(in the rows, 128 means zero)
Known rows, with every step that occurs
mizeve, lika, doza, pezi: [139 105 110 155 134 137 156 124 143 169 116 164 118 133 115 117 112 167
 151 169 139 145 120 121 147 124 116 149 155 129 165 149 131 146 133 142
 113 123 158 116 133 146 143 120]
mizeve, pezi: [124 118 102 125 106 126 102 135 145 130 126 143 138 122 139 132 119 120
 124 116 138 115 125 143 126 131  99 157 143 130  95 152 140 144 137 136
 127 129 123 125 136 130 141 123]
niki, doza, pezi, nezer, metom: [141 125 124 192 102 132 214 128  52 136 145 125 128 123 120 104 117 148
 128 164  94 117 122 197 121 119 107 156 128 156 119 136  74 126 129 121
 120 118 154 112 127 148 140  92]
pezi, nezer, lika, mizeve, niki: [146  64 110 167 116 114 249 146  44 147 105 137 173 140 123 142 114 138
 144  98 100 120 132  53 105 122 126 153 123 126 103 128 115 157 129 103
 101 126 113 113 131 141 158 114]
metom, lesit: [116 107 121 137 155 124 126 124 111 126 127 103 108 116 127 100  97 139
 139 117 108 140 129 152 132 128  97 135 126 144 125 159  95 156 137 131
 135 127 116 113 126 120 124 162]
metom, lesit, pezi: [131 101 125 130 187 112 129 116 105 125 141 108  89 119 118  65 138 126
 114 100 121 131 133 156 121 130  89 139 114 151 129 159  87 157 132 128
 115 133 124 126 119 114 136 146]
niki, mizeve, pezi: [126 133 100 162  87 127 106 142 106 138 125 146 142 119 141 134 124 134
 139 139 142 118 118 145 136 121 114 163 144 130 115 164 149 149 123 127
 123 127 114 122 134 129 157 124]
niki, doza, metom, lesit: [121 117 129 196 166 123 143 119 109 132 129 102  95 124 121 115  93 134
 161 136 103 120 120 135 102 128 110 152 136 143 152 186  77 165 134 140
 132 119 138 115 130 127 133 163]
nezer, metom: [139 149 129 154 112 141 198 132  82 130 144 123 123 124 142 114 127 135
 146 133 106 118 124 171 147 124 135 134 117 142  93 126  95 116 127 125
 125 123 142 125 117 126 126 102]
metom, doza, niki: [148  91 147 149 142 128 176 126 119 138 102 124 122 132 116 101 108 123
 152 131 124 133 106 144  91 133 151 117 130 150 156 161 146 127 139 123
 104 121 130 116 116 133 134 144]
metom, doza, pezi, nezer, lika: [142  86 126 193  95 114 228 131  81 155 117 120 114 125 123 127  88 183
 112 174 102 135 124 167  91 122 128 157 135 158 179 106  99 135 119 121
  95 120 120 113 127 146 129 139]
metom, doza, lika, nezer: [147 100 150 173 125 118 185 123  80 138 105 119 116 117 114 113 125 139
 142 114 119 138 114  86 133 126 156 140 151 151 128 141 152 148 133 141
 105 122 143 119 133 143  94 155]
niki, doza, lika: [146 117 150 160 143 119 131 131 119 139 139 142 111 125 114 155 149 134
 146 153 117 120 130  88  84 128 156 136 160 119 164 136 166 130 134 143
 103 111 161 135 141 129 118 102]
nezer, niki, mizeve, metom, doza, lika: [159 112 141 201 122 125 188 133  85 153 125 151 117 120 140 105 138 162
 167 185  93 140 131 121 101 120 174 143 152 142 140 142 188 128 137 123
  79 117 141 115 125 132 102 118]
doza, metom, lesit, pezi: [127  97 130 162 190 116 154 112 102 130 130 108  82 122 117  76 126 124
 128 114 123 123 124 155 113 125  94 142 120 155 125 175  69 157 126 136
 117 128 135 125 119 115 130 157]
niki, mizeve, lika: [133 156 102 187  83 126 150 143  80 161 124 154 134 116 151 153 114 153
 160 118 142 145 134  46 125 121 148 154 138 131 142 137 160 144 128 122
 101 124 129 126 124 128 148 140]
doza, niki, mizeve, lika, lesit: [127 129 112 163 116 118 191 138  65 174  90 121 143 118 125 156  77 133
 183 112 134 125 127  59 157 121 112 134 133 124 128 142 138 135 123 126
 115 115 140 118 126 141 130 154]
pezi, doza, lika, mizeve: [145  50 143 135 131 113 183 131  66 141 106 148 129 126 110  93 131 125
 164 120  96 150 134  64 139 132 146 152 152 143 128 126 142 144 142 123
  99 114 146 117 132 132 129 105]
niki, doza, pezi, nezer, lika: [141  92 119 202 103 114 202 134  77 151 131 121 122 132 119 161  96 175
 107 174 111 126 128 159  93 123 120 163 140 150 187 108  93 142 121 120
  98 118 129 118 131 144 142 113]
lika, mizeve, niki, doza, pezi: [143  65 113 174 156 116 167 131 113 143 122 145 151 141  99 119 141 134
 149 146 114  95 121 121  68 128 130 157 151 113 166 168 124 156 137 128
 119 117 155 118 145 142 170  91]
nezer, niki, doza, lika: [148  90 143 161 147 118 169 131 117 146 154 141 118 133 115 154 133 146
 151 174 100 125 128 102  86 133 169 136 152 123 155 133 164 137 140 131
 100 115 153 131 140 134 126  72]
pezi, nezer, niki: [130  87 118 149 112 118 199 127  79 143 141 123 150 134 124 124  91 151
 118 159  93 149 129 150 133 129 119 133 109 153  99 120 113 142 133  96
 119 138 109 111 129 151 140  87]
mizeve, niki: [140 119 115 138 145 132 156 135 122 144 121 143 159 142 128 147 129 121
 141 124 122 113 120  86 106 125 129 131 131 114  96 145 132 142 129 119
 125 133 123 122 133 134 146 115]
niki, mizeve, lika, nezer, metom, doza: [162 144 131 221  79 126 252 133  40 154 130 116 117 109 151  66 114 160
 168 114  91 138 122 111 131 123 168 163 125 163 126 149 131 147 133 123
  98 124 135 112 116 142 129 157]
lesit, niki: [133 114 118 127 146 105 182 125 138 123 143 125 148 139 124 138 140 112
 124 124 129 126 132  75 116 138 118 136 120 114 136 129 115 137 112 120
 129 128 122 119 126 129 129  97]
lesit, pezi: [140 113 130 125 163 116 134 119 119 129 143 126 106 128 119  92 160 118
 104 111 139 122 133 136 114 129 113 132 117 142 131 134 112 135 125 126
 109 134 134 136 121 119 138 119]
tibuz, netok: [117 177 138 120 120 120 113 134 131 109 125 137 124 129 141 188 119 104
 109 143 109 117 136 148 139 133 117 117 130 106 110 137 120 137 127 142
 120 130 133 138 127 132 131 131]
lika, lesit, netok: [128 125 120 133 135 131 143 120 125 125 118 115 131 115 112 114  82 129
 134 137 111  98 137  86 205 125  95 108 120  93 135 140 161 119 115 140
 143 128 118 117 126 142 120 148]
pezi, nezer, niki, mizeve, metom: [140 160  94 217  95 132 156 139  41 142 135 143 159 129 145 139 118 152
 140 168 107 136 138 149 156 114 117 157 120 150  98 138 141 141 130  90
 101 132 117 102 117 140 129 100]
lika, nezer, niki, doza, metom, lesit: [125  94 123 212 165 119 184 117  82 137 133  92 107 129 117 121  76 143
 163 134  98 123 115 133 123 131 119 158 129 154 132 189  72 185 138 130
 131 126 132 108 131 137 135 148]
nezer, niki, mizeve: [133 113 117 180 107 126 177 138  74 150 141 125 141 132 136 134 113 162
 153 181 112 135 122 149 143 121 160 136 116 134 137 141 141 145 117 100
 119 132 106 120 125 133 159  89]
pezi, doza, niki, mizeve: [144 122 129 182 116 133 139 136  59 156 108 132 130 137 116 127 100 132
 163 173 134 150 100 140 152 123 144 142 137 158 160 155 133 148 121 103
 109 124 119 110 115 135 165 108]
niki, doza, pezi: [136 100 121 167 148 121 125 124 143 136 136 135 119 133 104 122 136 143
 129 170 126 104 119 169  80 129 129 149 151 124 191 154 120 140 132 139
 127 117 157 125 141 138 152 102]
niki, mizeve, pezi, nezer, lika: [133 118 104 199  64 117 194 146  55 153 124 127 135 122 142 171  87 169
 114 149 125 130 128 142 127 118 109 170 133 154 138 113 113 148 115 112
  99 124  99 116 128 140 149 128]
mizeve, pezi, doza: [144 123 112 129 111 124  99 128 134 152 133 143 123 129 129  94  96 121
 128 146 113 149 120 141 153 140 100 180 152 158 116 136 122 157 144 121
 118 133 117 112 129 145 147 106]
metom, doza: [149 120 149 149 125 120 165 124 136 137 128 119 110 119 134  61 130 143
 141 138  99 138 128 133  86 132 156 137 131 139 156 140 149 130 135 129
 115 126 122 121 126 136 122 157]
niki, mizeve: [130 142 126 175 105 129 134 138  78 140 125 125 133 124 130 136 130 147
 147 159 133 128 122 134 138 116 147 136 129 130 150 143 139 136 112 116
 124 126 117 124 126 126 149 127]
pezi, doza, metom, lesit: [122 108 130 179 162 129 143 115 103 144 116 110  91 125 123  86  68 133
 162 152  97 149 114 151 138 130 100 159 141 163 130 172  63 168 134 133
 133 125 127 104 122 132 126 164]
nezer, metom, doza: [157 136 149 167 113 129 226 127 102 137 141 117 104 117 146  46 125 150
 154 141  82 128 127 169 103 129 160 141 122 151 129 137 122 121 136 128
 110 123 134 118 116 133 120 138]

Rows
[146 104 148 139 135 127 134 125 109 155 122 151 105 126 116 122 117 132
 146 171 106 157 121 103 137 131 143 145 167 148 140 116 149 129 135 133
 101 118 145 121 130 135 108 103] : pezi, doza, lika
[153 138 122 167 152 121 145 136 126 142 150 129 149 141 120 145 142 123
 142 130 114 103 126  76  71 132 142 148 139 110 145 156 140 153 139 119
 119 126 136 125 140 140 161 101] : mizeve, niki, doza
[135 103 134 166 197 122 162 110 104 140 133 113  79 128 111  66 123 135
 137 127 124 136 122 145 144 125  91 146 124 155 131 180  74 163 125 135
 116 131 137 120 120 123 133 154] : lika, doza, metom, lesit, pezi
[137 153 126 217 115 143 182 128  98 176 113 153 114 135 135 145  99 158
 188 161 137 146 114  58 159 116 142 154 146 136 145 167 126 149 118 137
 111 122 151 118 127 144 139 144] : niki, mizeve, lika, doza, metom
[137 130 130 201 156 114 186 121 132 132 143 122 127 144 119 158 131 113
 154 151 123 102 119  74  77 133 137 155 137 120 163 164  99 145 116 135
 127 117 152 123 133 136 137 110] : lesit, niki, doza, metom
[135 139 143 178 145 144 168 119 129 153 115 137 112 142 119 126 109 142
 167 166 128 135 109 109 158 121 130 137 141 135 136 163 107 137 117 139
 128 124 150 120 130 142 124 139] : lika, doza, metom
[149 107 121 180 137 114 178 128  96 136 162 105 138 139 115 135 114 141
 134 132 106 121 128 114 119 139 153 153 123 137 146 143 129 167 145 110
 117 132 131 121 138 150 150  81] : lika, nezer, niki, doza
[131 109 116 192  92 122 189 136  41 149 137 125 150 130 130 124 101 162
 139 183 105 146 123 149 146 117 139 142 114 147 124 137 126 145 115  91
 117 135 100 109 127 145 159  93] : pezi, nezer, niki, mizeve
[144  59 142 157 136 107 180 136  74 127 121 143 134 125 108 115 157 125
 161 104 100 123 139  57  99 131 155 147 147 120 149 141 158 140 143 132
 100 109 159 127 140 128 138 105] : niki, doza, lika, mizeve
[121 123 115 206 138 112 189 128  75 137 129 113 132 129 128 131 112 138
 163 159 124 128 116 107 132 122 121 153 122 130 152 177  97 160  96 119
 131 122 114 107 122 123 146 131] : doza, metom, lesit, niki, mizeve
[124 121 123 170 127 129 196 126  46 127 135 100 110 112 133  76  84 146
 137 121  85 142 128 183 151 121  80 147 112 169  90 152  58 149 135 119
 131 124 122 102 118 129 122 145] : pezi, nezer, metom, lesit
[147 101 134 138 143 135 140 125 107 150 106 131 124 145 108 125  88 111
 148 147 130 153 101 142 141 138 127 135 140 164 144 142 118 142 141 111
 110 125 129 111 115 137 146 105] : pezi, doza, niki
[134 113 128 145 133 110 160 119  70 131 133 120 124 122 112  92 135 123
  89 114 119 141 133 135 119 122  84 141 115 161 109 126  98 136 123 110
 107 135 124 121 124 140 135 127] : lesit, pezi, nezer
[147  88 144 171 134 113 178 128  90 147 150 135 125 129 112 149 125 148
 139 175  92 135 132  98  87 129 151 139 150 137 147 129 158 138 139 122
  96 116 148 124 142 144 124  72] : pezi, nezer, niki, doza, lika
[142 144 124 175 104 139 214 129  46 128 132 110 130 124 133 119 116 134
 140 101 115 120 117 151 182 123 132 144 117 154  79 132  82 137 127 123
 126 128 140 119 120 137 119 119] : lika, nezer, metom
[149 150 120 149 118 137 157 131 130 169 134 155 120 131 133 121 108 158
 160 128 135 164 134  47 171 128 124 146 139 127 141 137 154 147 141 131
 106 129 142 119 129 145 135 131] : mizeve, lika, doza
[126 126 123 157 142 134 185 127  77 126 138 100 104 116 137  83  96 145
 153 121  91 133 127 183 152 125 104 140 118 155 102 156  69 146 138 130
 132 123 125 112 117 118 126 140] : nezer, metom, lesit
[130  93 128 121 165  96 216 122 119 144 120 115 142 132 109 149 124 112
 149 138 118 113 134  51 137 133 105 127 133 103 124 124 124 124 107 136
 127 113 142 118 132 136  96 107] : doza, lika, lesit, niki
[138 133 111 195  73 138 212 140  19 141 123 134 147 122 135 125  99 135
 143 135 113 125 110 190 149 115  98 156 124 169  76 154  97 133 125 110
 112 121 128 107 118 141 151 101] : doza, niki, mizeve, pezi, nezer, metom
[134 110 131 214 130 122 200 122  95 146 142 121 128 140 119 149  99 138
 149 172  99 117 119 118  89 128 137 151 132 142 139 156  99 148 129 120
 119 123 143 117 135 151 145 103] : pezi, nezer, niki, doza, metom
[146 108 124 176 125 109 179 129  92 141 168 115 140 136 117 124 112 145
 123 159  88 132 135 129  92 135 130 150 123 139 146 134 127 151 143 102
 115 130 124 116 137 154 157  75] : pezi, nezer, niki, doza
[158 103 146 167 130 137 219 128  89 139 111 122 117 131 126  91 106 129
 164 133 112 129 104 172  99 131 154 122 124 159 132 158 124 123 138 122
 104 117 139 115 110 131 132 129] : nezer, metom, doza, niki
[135 109 114 196 102 124 185 135  42 146 132 113 146 132 128 139 106 162
 147 155 122 133 115 137 173 121 156 144 117 144 124 147 132 161 118 100
 120 136 107 115 127 142 152 102] : lika, nezer, niki, mizeve
[157 171 105 230 112 146 164 143  56 152 112 145 138 143 138 168 112 158
 166 166 142 133 125 135 173 113 128 151 134 148 144 150 147 140 128 104
  87 123 130 107 109 129 131 115] : nezer, lika, doza, niki, mizeve, metom
[127  63 118 175 152 113 218 116  64 146 142 109 120 131 118  91  87 147
 121 152  88 143 125 165 122 128  97 143 106 170  96 151  72 160 130 102
 112 137 114 110 124 143 142 106] : doza, metom, lesit, pezi, nezer, niki
[132 142  97 176 143 142  95 121 115 107 132 131 116 112 132  97  88 140
 129 130 107 117 145 115 187 124  83 131 122 119 131 170 153 146 134 132
 126 132 111 104 117 124 121 158] : mizeve, metom, lesit, netok
[137 135  98 204 136 148 108 127  83 114 118 132 125 116 125 115  78 142
 148 142 118 117 129 122 191 119  95 127 123 125 143 190 158 150 128 123
 120 128 107  97 110 123 137 155] : doza, niki, mizeve, metom, lesit, netok
[120 112 119 182 145 141 126 115 120 113 122 120 105 114 120 105  70 141
 143 143 108 111 124 107 170 123 102 124 126 118 147 183 123 145 119 146
 139 128 114 110 121 125 131 166] : doza, metom, lesit, netok
[129  97 117 168 172 107 193 115 121 138 135 108 118 138 121 107  94 117
 152 145 105 142 118  91 127 139  95 162 129 143 138 165  64 167 118 124
 132 125 121  99 121 132 127 123] : pezi, doza, metom, lesit, niki
[139  79 132 155 140 122 162 119 148 142 114 135 111 122 115  66 125 154
 135 175 109 123 116 189  80 127 140 142 147 140 178 150 125 131 127 142
 120 120 144 118 131 139 130 143] : metom, doza, pezi
[139 110 111 176  98 127 138 141 101 144 108 143 138 121 134 119 108 133
 154 139 138 121 105 157 113 125 127 158 144 146 131 185 161 151 128 124
 109 122 117 115 126 133 162 132] : metom, doza, niki, mizeve, pezi
[133  80 112 171 173 105 157 119 144 132 143 121 121 134 101 109 130 136
 132 167 117 108 122 146  72 136 106 159 144 123 194 170  95 160 124 136
 130 117 150 112 137 134 152 100] : metom, lesit, niki, doza, pezi
[133 136  92 192 110 111 185 138  80 159 132 138 137 118 148 142 106 148
 163 110 130 149 136  27 122 128 127 163 129 127 148 150 134 164 122 119
 105 122 121 113 122 125 148 139] : metom, lesit, niki, mizeve, lika
[111 108 128 175 160 130 148 118 108 132 111 108  99 121 126 111  84 135
 159 133 111 130 116 147 125 124 104 141 132 145 126 178  71 156 128 141
 137 122 131 113 125 123 121 172] : doza, metom, lesit
[140 129 139 201 132 141 210 126 114 163 118 131 104 146 127 155  92 166
 165 178 128 132 112 116 156 119 142 146 140 138 159 143 101 136 115 138
 115 122 142 121 126 140 127 137] : nezer, lika, doza, metom
[131 118 124 172 134 102 198 134  69 152 119 116 146 127 117 150 130 135
 165 161 124 118 125  70 148 120 126 136 132 108 147 141 140 130  94 123
 123 115 127 115 129 133 123 110] : doza, lika, lesit, niki, mizeve
[125 140 111 161 108 114 184 137  70 174 105 119 137 110 132 142  88 142
 174 115 125 124 137  55 163 119 111 143 134 115 124 129 140 134 121 130
 121 119 136 120 129 141 123 158] : niki, mizeve, lika, lesit
[136 100 124 144 150 138 143 120 148 153 118 147 118 138 102 100 120 160
 141 188 134 136 113 172 156 121 110 137 149 130 166 153 116 139 125 140
 129 124 150 115 134 144 138 111] : lika, doza, pezi
[135 135 116 176 118 111 175 135  88 135 139 126 148 134 130 142 141 133
 144 157 131 126 123  92 131 124 138 144 120 118 155 146 134 143  98 110
 124 126 112 116 123 128 151 101] : lesit, niki, mizeve
[144 113 105 184  95 135 152 147  90 161 112 148 136 136 131 160  96 154
 154 154 153 129 106 152 156 121 121 162 145 142 145 170 149 157 121 121
 104 122 114 114 125 133 168 114] : nezer, lika, doza, niki, mizeve, pezi
[134 149  94 200 130 143  99 126  90 112 131 130 121 110 134 101  90 150
 140 143 110 116 139 116 191 117  94 136 122 119 140 179 157 150 126 126
 124 131 105 101 115 123 132 156] : niki, mizeve, metom, lesit, netok
[131 123 121 176 121 133 131 122 126 155 113 145 115 134 129 120  88 119
 153 164 117 133 107 133 136 131 113 176 156 156 115 159  97 150 130 133
 123 126 137 115 129 143 137 125] : mizeve, pezi, doza, metom
[145 117 115 205 122 129 153 126 113 145 111 146 121 121 128  76 135 159
 147 186 112 121 123 188  95 118 135 158 150 143 171 162 142 134 128 131
 108 120 145 107 124 138 127 143] : niki, mizeve, metom, doza, pezi
[138 104 113 152 150 103 208 127  67 170 133 117 117 120 125 101 116 138
 145 114 121 123 139  90 143 127 110 142 114 133 118 133 123 145 122 115
  99 130 133 128 121 133 140 121] : nezer, niki, mizeve, lika, lesit, pezi
